Each row was made from one small tree. The marks that hang from a mark follow it in brackets, in the order of their numbers. Every link used is in the known rows. Write each row's tree.
Known rows:
j_276{j_737}:  1.23  0.45 -0.91  3.52 -0.21 -3.47 -0.74  0.46 -2.01  2.73 -1.22  1.75 -0.08  0.46  0.48  3.50  3.20  2.29
j_326{j_17}:  3.28  0.11 -1.23  3.36 -0.62 -2.34  0.38 -0.79 -1.72  2.95 -1.09  0.37  0.19  0.34  0.81  3.09  3.15  1.67
j_119{j_468{j_326{j_17{j_276 j_789}}}}:  0.98  0.55 -2.10  3.87 -1.22  2.27  1.00 -1.33 -0.93  0.97  1.05  1.59  0.21  0.51  0.06  4.62  2.94  1.91
j_468{j_119}:  3.12  0.17 -0.03  3.21 -0.46 -3.96  0.71 -1.81 -0.99 -0.57 -0.52  1.89  0.81  0.54  0.72  2.38  3.06  2.11
j_468{j_119 j_326{j_17{j_789}}}:  1.60  0.80 -1.56  3.16 -0.84 -1.96  1.65 -1.99  0.42 -0.62  1.29  1.93 -0.07  0.12  0.49  3.16  3.45  1.75
j_164{j_276}:  0.62 -0.86 -1.38  3.07 -0.14 -2.52  0.27 -1.45 -2.09  0.69 -1.10  2.62  1.04  0.55  0.54  2.86  3.20  2.45
j_468{j_119 j_326}:  3.65 -0.26 -0.65  2.92 -0.67 -2.90  1.10 -2.19 -0.05 -0.65  0.47  2.60 -0.20  0.46  0.81  2.85  3.10  2.06
j_789{j_17{j_276{j_737} j_326} j_164}: -4.45  0.77 -1.61  3.42 -0.04 -2.57 -0.79 -2.02 -1.97  4.63  0.61  2.82  1.10 -0.22 -1.55  7.00  4.16  3.84
j_468{j_119 j_326{j_164}}:  4.34 -0.52 -1.49  2.83 -0.97 -3.15  0.64 -3.27  0.40 -0.53  0.79  3.15 -0.74  0.35  0.75  2.40  3.42  2.70
j_17{j_326{j_164{j_276{j_737}} j_468{j_119}} j_789}: -1.41  1.00 -3.68  3.42 -0.88 -3.09 -0.36 -3.23 -0.06  1.73  1.17  3.66  0.26  0.13 -1.17  4.90  3.90  3.74
j_468{j_119 j_326{j_17{j_276{j_737} j_789} j_164}}:  1.83  1.45 -2.77  3.64 -1.06 -2.59  0.20 -2.91  0.86 -0.39  2.70  3.37 -0.37 -0.31  0.30  4.27  3.77  3.20
j_326{j_17{j_789} j_164{j_276{j_737}} j_468{j_119}}:  2.89  1.10 -3.61  3.89 -0.96 -3.51 -0.46 -3.06 -0.36  2.99  0.64  2.02 -0.03 -0.36 -0.47  4.05  3.71  3.62
j_164{j_276{j_737}}:  0.52 -0.02 -1.66  3.43  0.13 -3.27 -0.68 -0.30 -2.16  1.83 -0.97  2.75  0.63  0.26  0.53  3.61  3.28  3.04
j_326{j_17 j_164{j_276{j_737}} j_468{j_119}}:  6.93  0.49 -3.10  3.85 -1.00 -3.88 -0.93 -3.44 -0.69  4.50  0.04  1.67 -0.55 -0.36  0.21  4.12  3.42  3.83
j_789{j_17{j_276 j_326} j_164}: -4.49  0.05 -1.46  3.14 -0.25 -1.77  0.04 -3.09 -1.79  3.39  0.38  2.69  1.49  0.05 -1.48  6.23  4.10  3.30
j_17{j_276 j_326{j_164 j_468{j_119}}}:  2.80  0.26 -2.52  3.49 -1.51 -2.70 -0.38 -4.95 -0.07  1.81  1.38  3.26  0.19  0.34 -0.71  5.13  3.46  3.24
j_789{j_17{j_276 j_326{j_164}}}:  0.03  0.54 -1.97  3.10 -0.58 -1.48 -0.02 -3.10 -1.48  3.21  0.70  2.99  0.93  0.29 -0.56  4.95  4.06  3.28

Write each row's tree:
-1.46  0.64 -2.49  3.36 -0.37 -2.96  0.60 -2.22  0.24  0.17  1.59  2.97  0.10 -0.56 -0.20  4.68  3.74  3.25
j_468{j_119 j_326{j_17{j_789{j_164{j_276{j_737}}}}}}
-0.69  0.67 -2.88  3.14 -1.32 -2.68  0.43 -3.54  0.20  1.31  0.71  2.70  0.18  0.54 -1.28  3.99  3.74  2.70
j_17{j_326{j_164 j_468{j_119}} j_789}
-1.98  1.20 -2.15  3.72 -0.70 -2.53  0.41 -2.48  0.44 -0.38  2.42  3.00  0.06 -0.49 -0.34  5.36  3.66  3.01
j_468{j_119 j_326{j_17{j_276{j_737} j_789{j_164}}}}
-1.04  0.81 -1.16  3.23 -0.29 -1.25  0.42 -2.27 -1.93  3.15  0.43  2.34  1.36  0.37 -0.46  5.31  3.81  2.78
j_789{j_17{j_276 j_326}}
 0.27  0.79 -3.47  3.64 -1.04 -1.27 -0.29 -1.82 -0.05  1.55  1.77  3.21 -0.77 -0.09  0.09  4.46  3.80  2.81
j_468{j_326{j_17{j_276{j_737} j_789} j_164}}
 5.03 -0.21 -2.41  3.71 -1.50  1.60  0.25 -2.49 -0.81  2.38  0.85  1.75 -0.49  0.37  0.52  4.28  2.99  2.65
j_119{j_468{j_326{j_17{j_276} j_164}}}
 4.13 -0.89 -2.05  2.77 -0.75 -2.96  0.60 -3.75  0.25 -1.12  0.98  4.03 -0.18  0.20  0.82  2.60  3.46  3.29
j_468{j_119 j_326{j_164{j_276}}}
-5.70  0.62 -2.97  3.41 -0.51 -3.38 -0.23 -3.01 -0.46  1.81  0.77  3.36  0.87 -0.07 -2.05  6.08  3.85  3.57
j_17{j_326{j_468{j_119}} j_789{j_164{j_276{j_737}}}}
-3.61  0.33 -2.85  2.89 -0.84 -2.10  0.39 -1.71 -0.46  0.64  0.40  3.13  0.44  0.69 -0.77  3.51  3.98  2.42
j_17{j_326{j_164} j_789}
 5.16 -0.06 -3.01  3.73 -0.97  0.69 -0.29 -1.31 -1.06  3.58  0.26  1.82 -0.80  0.06  0.66  4.49  3.13  3.35
j_119{j_468{j_326{j_17 j_164{j_276{j_737}}}}}
 2.65  1.59 -2.22  3.66 -0.79 -2.80 -0.80 -3.72 -0.99  5.02  1.21  2.65  0.11 -0.10 -0.96  6.24  3.96  3.99
j_789{j_17{j_276{j_737} j_326{j_164 j_468{j_119}}}}
 4.13 -0.88 -1.85  3.29 -1.22  0.85  0.37 -1.65 -0.94  1.69 -0.34  2.00 -0.79  0.81  0.39  3.23  2.90  2.40
j_119{j_468{j_326{j_164}}}
-7.26  0.67 -1.93  3.85 -0.28 -3.03 -0.73 -0.95 -1.46  0.01  0.64  3.50  1.11  0.12 -1.27  5.06  3.72  2.91
j_17{j_276{j_737} j_789{j_164}}
 2.25 -0.57 -2.83  3.12 -1.30 -2.11 -0.43 -3.11 -0.92  4.64 -0.56  2.03 -0.70  0.66 -0.69  4.29  3.48  2.57
j_17{j_326{j_164 j_468}}
-2.50 -0.43 -1.80  3.08 -0.53 -1.83  0.02 -2.97 -1.94  6.66 -1.03  1.25  0.39  0.19 -2.02  5.93  3.91  2.95
j_789{j_17{j_326{j_468}} j_164}
 0.50  1.39 -1.96  3.78 -0.51 -1.45 -0.68 -2.19 -2.08  6.27  0.32  1.97  0.22  0.12 -1.08  6.63  3.72  3.22
j_789{j_17{j_276{j_737} j_326{j_468}}}
 5.62  0.20 -2.10  3.30 -1.24 -2.28  0.51 -3.96  0.60 -0.02  1.98  2.96 -0.41 -0.13  0.91  3.69  3.48  2.94
j_468{j_119 j_326{j_17{j_276} j_164}}
-3.85 -0.21 -1.24  2.80 -0.08 -2.22  0.33 -2.05 -1.92  4.54 -0.67  1.74  1.00  0.17 -1.38  5.33  4.08  2.92
j_789{j_17{j_326} j_164}
-0.28  0.67 -2.82  3.62 -1.03 -1.59  0.09 -2.31 -0.80  0.66  0.90  2.36  0.76  0.17 -0.10  3.45  3.74  2.47
j_326{j_17{j_276 j_789} j_164}
-5.65 -0.06 -2.88  3.12 -0.71 -2.74  0.54 -3.83 -0.34  0.99  0.60  3.25  1.18  0.12 -2.02  5.42  3.77  3.16
j_17{j_326{j_468{j_119}} j_789{j_164{j_276}}}
